Each row was made from one small tree. Brackets hold a mark, then the marks that hang from it, in the order of their numbers. Every link used is in the known rows. Write each row's tree.
(in the rows, 128 means zero)
Known rows:
(Q746 Q7 (Q124 (Q598 Q360 Q988))): [115 112 147 154 134 138 115 118 116 113 127 122 130 134 131 118 120 123
 140 140 128  86 123 119 129 133 130 141 129 101 139 136 137 141 132 139
 136 145 121 132 125 126]
(Q598 Q838 Q988): [126 130 121 124 123 127 121 134 123 116 109 128 133 121 121 124 118 131
 128 113 139 132 138 146 133 130 131 121 129 110 125 140 131 141 126 119
 122 121 133 134 124 129]
(Q478 (Q598 Q124 Q360 Q427 Q838)): [146 136 130 128 118 122 115 129 133 147 118 123 141 123 130 121 128 132
 119 116 148 130 134 108 135 147 101 136 135  77 128 135 128 126 123 125
 129 113 139 131 134 123]
(Q478 Q475): [143 130 127 126 126 127 127 118 126 106 166 133 122 127 131 137 124 109
 115 114 121 108 139 148 125 118 140 118 129 157 126 123 122 132 138 133
 122 132 122 118 136 133]
(Q598 Q988): [126 124 128 122 127 129 125 129 124 112 131 125 127 122 118 123 123 118
 128 121 142 122 131 143 130 121 139 124 126 123 125 131 128 137 138 130
 124 128 127 132 130 135]
(Q598 Q360 (Q427 Q969) Q478 Q838): [147 126 116 129 131 128 136 143 125 166 105 117 146 131 122 142 128 154
 137 128 124 231 121 136 135 142  92 125 130 100 139 133 129 126 107 109
 115 108 134 124 127 129]
(Q478 (Q475 Q781) Q598): [150 143 136 125 123 114 108 104 135 106 168 154 125 112 146 128 121  88
 111  91 141  48 156 139 123 118 140 121 129 195 115 123 121 129 139 138
 122 137 116 111 142 133]
(Q969 (Q874 (Q598 Q124 Q360 Q781))): [125 127 132 123 118 142 138 139 133 140 126 118 130 147 125 138 138 135
 130 145 112 166 106 123 131 124 125 139 126 111 121 121 125 122 134 127
 132 138 146 130 128 132]
(Q781 (Q475 (Q478 Q598)) Q746): [140 133 123 126 130 121 111 100 122 132 155 158 101  98 160 116 121  83
 112  91 122  25 172 122 123 129 149 123 132 241 120 125 126 120 135 139
 123 135 107 117 139 120]
(Q124 (Q598 Q360 Q838)): [128 119 135 134 115 138 123 125 121 124 121 121 153 131 135 132 134 140
 130 131 117 135 132 126 133 130 131 122 125 133 136 141 131 128 117 125
 135 121 130 125 120 122]
(Q598 Q124 Q427 (Q781 Q475) Q838): [141 154 104 137 139 110 126 136 128 168  87 141 107 125 131 143 125 133
 130 114 117 143 145 101 123 144  97 134 145 102 131 128 131 125 124 122
 116 113 122 132 128 118]
(Q427 (Q598 Q478 Q781) Q969): [119 121 126 114 132 129 154 138 134 137 137 129 143 131 122 140 138 138
 136 140 106 182 115 141 125 121 127 120 126 152 127 113 125 120 121 114
 125 132 133 122 126 125]
(Q427 (Q598 Q124 Q360)): [122 121 139 123 114 134 137 130 135 110 140 122 142 134 122 121 141 130
 124 139 127 114 133 124 131 126 127 136 125 115 122 118 127 127 144 141
 138 129 141 131 130 124]
(Q746 (Q124 (Q598 Q427 Q838 Q988))): [122 141 134 144 129 129 124 126 127 119 123 106 136 125 120 131 117 137
 131 125 121 160 132 116 129 141 118 136 133  85 137 141 136 128 111 124
 127 131 128 138 118 125]
(Q746 Q7 (Q124 (Q598 Q360 Q838))): [119 112 143 155 128 136 114 118 110 120 135 122 133 139 136 127 120 134
 136 142 112  81 117 121 130 139 133 129 132 100 145 138 135 138 120 132
 136 137 127 128 122 119]
(Q874 (Q598 (Q781 Q475) Q988)): [117 139 121 127 127 125 136 131 130 114 115 141 107 122 128 130 127 122
 129 123 111 107 142 124 120 127 132 142 129 148 115 122 130 120 136 129
 125 140 121 132 130 133]
(Q124 (Q598 Q360 Q838) (Q746 Q7)): [112 106 131 143 129 126 100 115 107 126 118 134 141 135 145 126 128 142
 132 152 121  84  97 116 133 135 147 123 131 149 149 144 137 137 120 137
 142 128 121 122 120 110]
(Q478 Q598): [135 117 140 116 118 125 123 118 126 112 173 127 134 119 130 120 126 109
 117 119 138  78 119 135 128 124 154 114 127 142 126 128 121 124 132 131
 131 128 129 123 138 131]
(Q427 Q598): [119 112 139 115 115 128 140 126 127  96 174 115 137 128 118 128 134 125
 118 139 115 105 119 144 127 121 155 119 126 142 127 120 123 121 139 137
 135 132 135 128 131 128]
(Q360 (Q598 Q427)): [145 115 129 131 140 119 132 125 125 141 157 111 124 127 118 127 129 134
 114 140 139 142 102 141 128 130 139 125 128  97 138 120 119 106 134 145
 129 125 120 131 130 129]
(Q598 Q838): [131 123 124 123 120 125 125 130 118 119 141 124 131 129 124 133 123 131
 124 122 123 116 125 147 130 128 143 110 130 122 132 134 125 134 123 122
 125 118 134 128 126 126]
(Q781 (Q746 Q7 Q124)): [120 110 134 144 139 124 106 111 107 124 170 127  94 132 133 122 117 109
 127 135 128  50 115 128 125 127 154 124 132 134 140 125 128 143 138 135
 130 142 120 126 127 120]
(Q874 (Q598 Q988)): [115 128 132 119 115 131 137 131 133  97 143 118 119 127 116 124 127 127
 120 134 129 114 123 142 128 121 142 134 125 122 118 127 125 124 138 131
 132 137 135 135 130 136]
(Q7 (Q746 Q124)): [123 113 136 133 134 132 122 127 117 108 191 123 100 133 113 122 112 107
 145 139 117  66 118 131 121 125 153 121 130  97 135 120 123 133 133 131
 131 144 127 130 136 127]
(Q478 Q475 (Q598 (Q124 Q746) Q988)): [131 150 127 127 131 120 108 111 142 105 126 152 126 113 143 110 119 102
 114 104 157  80 145 117 130 125 128 137 131 150 114 130 131 136 141 137
 130 137 123 126 136 123]
(Q746 Q7 (Q124 (Q598 Q838))): [114 116 141 150 131 130 119 116 112 117 148 119 123 136 134 131 116 130
 131 141 110  72 111 127 127 133 145 120 136 107 146 139 131 134 120 131
 137 139 126 130 121 117]
(Q217 (Q598 Q478)): [126 129 130 117 140 125 147 131 130 120 131 130 116 128 128 129 136 128
 125 124 124 106 144 134 119 118 137 110 122 156 125 123 123 124 122 132
 130 121 123 128 125 138]
(Q478 (Q598 Q781 Q988)): [129 131 130 120 129 122 116 125 130 126 123 142 134 116 128 115 125 111
 130 111 147 101 135 124 127 130 131 131 127 126 118 128 129 134 127 121
 124 132 124 127 134 131]
(Q874 Q598): [120 122 134 118 113 130 141 127 128  99 172 115 118 134 118 133 132 127
 116 142 114 102 111 141 125 119 153 124 126 133 124 121 120 118 137 135
 135 135 136 130 132 134]
(Q969 Q874): [134 108 135 116 121 137 133 131 118 126 169 107 133 134 122 140 126 120
 123 134 119 151  99 153 133 116 160 107 128 141 134 131 120 124 134 129
 127 132 138 126 130 136]
(Q124 Q598): [123 119 138 126 122 133 131 119 124 116 156 116 136 130 129 135 134 124
 124 138 119 117 119 130 126 116 151 115 127 152 137 134 123 121 128 133
 137 129 123 125 124 125]
(Q124 (Q598 Q427 Q988)): [126 131 132 129 128 126 127 126 129 130 127 106 134 121 118 134 128 130
 124 132 135 167 125 121 128 128 123 133 132 116 137 141 129 120 126 130
 130 126 120 132 124 130]
(Q124 Q746): [121 117 126 123 131 118 115 119 116 107 162 130 127 130 126 127 127 121
 127 139 128  95  97 132 127 121 168 115 126 161 136 124 128 133 133 143
 130 127 125 125 130 125]
(Q478 (Q475 Q781) (Q598 Q124 Q838)): [148 162 126 129 122 113 106 110 143 120 128 161 123 115 151 126 119 100
 111  84 148  53 170 127 128 126 117 124 135 163 112 129 124 136 134 130
 124 130 126 119 134 122]
(Q598 Q478 Q838): [130 132 113 128 128 123 136 132 128 135 115 137 125 129 129 129 126 141
 128 121 129 137 137 143 127 128 125 109 126 135 131 129 127 135 115 112
 120 110 126 125 124 128]
(Q969 (Q874 (Q598 (Q781 Q475)))): [126 121 128 121 122 134 142 133 123 127 149 122 116 133 131 146 128 124
 124 136  92 141 109 136 124 122 153 124 131 161 124 123 123 109 133 128
 127 142 132 127 130 134]
(Q124 (Q598 Q988)): [118 126 135 127 124 134 128 123 128 113 127 119 137 123 126 127 129 124
 128 129 133 130 131 130 128 118 140 125 125 141 130 140 129 127 130 129
 134 131 122 130 122 128]
(Q7 (Q746 (Q124 (Q598 Q478 Q781)))): [114 128 128 143 144 132 129 126 129 133 149 137 103 136 124 126 120 122
 156 144 110  98 129 109 114 126 130 128 127 117 137 119 129 129 116 118
 132 143 113 126 126 121]

Which tree is each row?
[130 133 128 130 126 136 122 134 133 127  94 132 132 129 123 114 130 123
 135 121 156 131 148 121 134 126 108 143 124  94 119 129 132 145 144 135
 128 124 134 135 129 131]
(Q598 Q124 Q360 Q988)
[121 115 134 117 124 141 149 140 136 121 114 122 157 124 121 124 134 140
 138 134 128 195 133 146 135 125 114 134 119 136 122 123 131 126 129 120
 128 132 137 128 126 131]
(Q427 (Q598 Q360 Q478 Q988) Q969)
[133 128 125 127 133 116 109 112 121 140 141 154 109 110 151 122 126  99
 124 106 127  60 146 111 120 129 146 125 130 190 122 123 128 122 131 125
 125 133 111 118 133 120]
(Q478 (Q598 (Q781 Q475 Q746)))
[133 140 109 141 144 125 130 134 131 150  57 165 120 120 139 119 129 126
 150 109 131 145 171 113 120 133  97 144 122 157 119 120 141 138 128 119
 111 120 105 123 131 134]
(Q598 Q360 Q478 (Q781 Q475) Q988)
[145 108 133 112 128 134 139 139 117 151 174  87 140 132 112 157 124 128
 124 140 115 226  80 152 136 124 140 113 137 113 143 135 117 112 126 123
 122 130 142 126 131 135]
(Q598 (Q427 (Q969 Q874)))
[137 122 140 115 137 135 133 143 123 132 117 104 142 123 115 137 132 131
 131 125 130 184 133 131 132 133 112 135 129 102 128 136 128 122 124 134
 128 128 137 135 125 140]
(Q217 (Q598 Q360 (Q427 Q969) Q988))
[126 135 125 119 137 124 143 135 129 125 110 133 122 127 131 131 132 140
 126 118 120 112 149 137 122 127 129 107 125 144 125 132 126 127 111 122
 128 115 128 130 119 132]
(Q217 (Q598 Q478 Q838))
[116 126 131 127 134 117 103 116 128 121 122 144 118 118 137 103 120 110
 123 127 164  46 112 114 132 128 140 132 134 122 126 134 130 139 143 139
 138 134 126 132 134 119]
(Q478 (Q598 (Q124 (Q746 Q7)) Q988))
[121 138 114 137 155 120 129 125 143 139  83 148 118 125 134 101 128 140
 128 135 166 126 122 124 129 122 124 135 119 123 124 117 131 125 137 142
 133 125 114 137 121 121]
(Q360 (Q598 (Q124 Q746) Q478 Q988))
[119 148 125 119 145 128 145 136 144 127  83 137 110 124 127 118 133 128
 129 116 148 116 163 121 123 119 110 127 124 125 115 127 128 134 130 131
 131 121 126 138 121 134]
(Q217 (Q598 Q124 Q478 Q988))
[128 108 141 118 109 145 138 134 124 115 163 103 137 140 123 138 133 133
 122 146 109 159  99 146 134 121 149 127 123 132 127 127 122 117 134 132
 133 139 145 128 131 138]
(Q969 (Q874 (Q598 Q360)))
[146 129 115 130 144 125 138 143 128 181 105 128 139 135 120 145 137 144
 147 136 122 235 118 120 127 137  88 136 128 112 137 118 130 127 113 112
 112 115 123 119 131 133]
(Q598 Q360 (Q427 Q969) Q478 Q781)
[138 125 123 116 139 131 131 147 122 167 119 105 140 127 110 152 123 131
 137 130 124 252  96 139 135 130 115 131 137  97 134 135 127 124 121 112
 114 134 137 130 127 135]
(Q598 (Q427 (Q969 Q874)) Q781 Q988)
[122 133 122 132 125 129 138 125 132 134 112 130 137 129 136 134 131 145
 129 129 121 144 135 130 126 124 127 111 125 151 136 137 128 125 109 114
 131 116 120 124 117 122]
(Q124 (Q598 Q478 Q838))
[134 141 111 138 143 116 125 129 137 157  99 134 122 135 126 123 136 143
 134 141 147 167 120  97 127 137  97 142 128 116 136 119 135 133 128 137
 125 108 121 127 131 125]
(Q598 (Q124 Q746) Q360 Q427 Q478)
[118 119 134 124 111 135 127 136 128 102 110 123 156 122 121 117 129 141
 127 125 128 137 145 140 135 138 123 137 124 111 120 133 135 135 129 126
 130 127 141 133 124 127]
(Q427 (Q598 Q360 Q838 Q988))
[123 126 133 134 117 140 119 129 125 121  92 124 155 125 133 124 129 139
 134 124 132 149 144 126 135 132 119 132 124 122 130 146 136 135 119 122
 132 124 129 130 117 125]
(Q124 (Q598 Q360 Q838 Q988))
[118 133 139 143 133 131 129 120 125 117 149 124 132 137 127 134 129 123
 140 135 105 117 122 112 120 126 140 129 126 127 134 122 131 129 118 130
 130 141 122 128 122 125]
(Q746 (Q124 (Q598 Q781)))
[125 131 128 116 128 135 151 133 142 111 132 129 142 118 126 132 127 128
 124 120 122 184 142 157 130 118 118 128 126 159 118 123 127 124 132 117
 124 139 130 124 128 131]
(Q427 (Q598 (Q478 Q475) Q988) Q969)
[137 129 130 131 129 126 113 125 126 130 101 156 135 110 142 112 125 107
 136 102 136  91 157 112 126 137 120 143 126 148 115 128 136 129 132 128
 121 131 116 124 138 132]
(Q478 (Q598 Q360 (Q781 Q475) Q988))
[115 128 112 136 147 114 123 120 129 143 113 150 100 137 136 119 128 130
 132 146 146  79 106 116 125 121 131 121 132 142 138 121 129 142 138 137
 133 121 117 126 129 118]
(Q598 (Q124 (Q746 Q7)) Q478)
[114 129 127 119 116 133 131 133 129 120 138 113 127 140 129 137 127 142
 118 147 114 145  89 133 136 124 152 122 131 127 127 133 125 121 128 129
 138 135 150 135 121 122]
(Q969 (Q874 (Q598 (Q124 Q746) Q838)))
[138 139 113 136 133 121 111 144 123 157  69 130 143 126 117 131 126 145
 140 118 137 194 143 115 132 152  86 148 132  71 129 135 140 142 114 113
 111 114 129 131 126 131]
(Q598 Q360 Q427 Q781 Q838 Q988)
[122 142 118 124 127 121 146 136 143 126 120 116 110 125 112 128 128 142
 120 136 135 170 129 130 124 131 109 141 128 108 123 125 127 118 127 122
 124 124 125 135 131 139]
(Q874 (Q598 Q427 Q478 Q988))
[143 147 109 139 132 122 133 139 139 169  77 130 127 134 125 129 132 154
 131 125 143 187 146 110 131 144  76 137 131  78 132 128 132 134 118 117
 119 100 131 130 127 125]
(Q598 Q124 Q360 Q427 Q478 Q838)
[118 138 118 125 128 123 148 132 138 130 128 139 111 138 124 133 137 139
 130 140 114 132 123 128 117 123 125 130 123 142 121 112 125 123 123 119
 125 129 124 125 129 133]
(Q874 (Q598 Q478 Q781))
[129 112 141 112 114 152 147 141 128 134 154  99 143 143 123 146 133 134
 128 148 110 199  89 146 140 116 136 126 128 118 126 129 118 114 135 127
 136 142 156 131 127 131]
(Q427 (Q969 (Q874 (Q598 Q124 Q360))))
[123 136 128 127 109 136 133 135 134 118 117 124 128 140 126 127 134 145
 122 136 122 119 131 124 133 132 116 137 127  94 120 127 126 128 131 130
 136 125 147 135 126 125]
(Q874 (Q598 Q124 Q360 Q838))
[126 128 120 134 136 128 101 128 120 146  90 146 125 125 132 118 132 120
 141 118 145 136 151 115 129 131 116 147 121 137 121 124 138 150 131 121
 119 130 119 125 123 126]
(Q598 Q360 (Q781 Q746) Q988)
[137 127 129 124 129 118 122 119 124 130 144 150 121 114 142 124 126 103
 127 108 120  67 138 118 120 129 144 122 131 167 123 123 126 119 130 129
 124 131 116 121 139 127]
(Q478 (Q598 (Q781 Q475)))
[140 125 127 130 128 127 119 135 124 134 116 114 136 123 112 125 127 129
 131 125 146 174 133 125 132 138 107 145 128  88 131 132 133 134 134 133
 119 119 127 131 134 139]
(Q598 Q360 Q427 Q988)
[148 118 139 124 119 123 117 123 126 133 159 116 142 120 125 122 129 119
 119 123 141 124 120 119 131 140 124 133 130 109 131 129 126 120 128 134
 127 120 129 124 142 134]
(Q478 (Q598 Q360 Q427))
[141 141 127 123 120 116 119 127 135 144 132 120 130 120 127 125 124 128
 113 115 146 119 128 115 132 141 114 125 139  83 129 136 124 122 124 123
 129 115 138 132 133 122]
(Q478 (Q598 Q124 Q427 Q838))
[125 131 124 139 134 132 134 126 133 151  97 143 142 136 137 131 143 140
 144 136 120 156 139 109 121 126 111 132 119 153 133 123 133 130 115 119
 128 121 113 118 122 126]
(Q124 (Q598 Q360 Q478 Q781))
[125 139 111 128 131 124 131 136 133 132  83 140 127 121 126 120 120 140
 132 113 145 152 151 143 130 130 113 120 125 123 124 136 133 142 118 109
 117 113 125 131 122 131]
(Q598 Q478 Q838 Q988)
[124 122 148 145 124 140 127 118 123 106 155 115 143 136 129 127 129 125
 138 136 111 118 127 117 126 128 138 132 122 123 135 127 133 128 123 139
 135 137 127 129 125 127]
(Q746 (Q124 (Q598 Q360)))
[122 112 126 139 150 118 117 115 122 136 134 138 111 135 135 112 128 131
 119 153 150  63  88 129 130 123 153 125 129 114 138 119 124 123 147 157
 143 134 120 133 126 113]
(Q360 (Q598 (Q124 (Q746 Q7))))
[122 129 130 117 110 139 141 138 132 126 140 107 125 140 125 141 128 140
 116 139 113 153 105 142 135 123 140 120 132 108 124 134 120 118 130 122
 135 133 153 136 123 127]
(Q969 (Q874 (Q598 Q124 Q838)))
[137 148 124 134 122 125 134 119 144 111 131 151 117 131 139 132 133 124
 122 119 123 110 158 135 121 121 113 140 119 181 114 112 127 128 135 134
 123 133 118 116 135 138]
(Q874 (Q598 Q360 (Q478 (Q475 Q781))))
[126 128 129 123 118 143 149 137 141 137 124 117 125 143 128 132 136 141
 125 145 123 172 115 131 132 120 121 132 122 124 122 122 124 119 133 125
 133 130 142 130 128 135]
(Q969 (Q874 (Q598 Q124 Q360 Q478)))
[123 131 125 129 115 131 129 136 126 125 116 133 134 139 126 134 135 146
 131 136 107 133 126 126 127 137 121 137 125 111 122 123 130 129 119 120
 127 128 139 128 126 128]
(Q874 (Q598 Q360 Q781 Q838))
[124 142 127 119 142 126 149 132 140 131 112 135 109 131 130 127 138 129
 125 124 134 102 150 121 120 117 121 117 125 137 121 122 123 126 128 134
 134 119 127 133 124 132]
(Q217 (Q598 Q124 Q478))
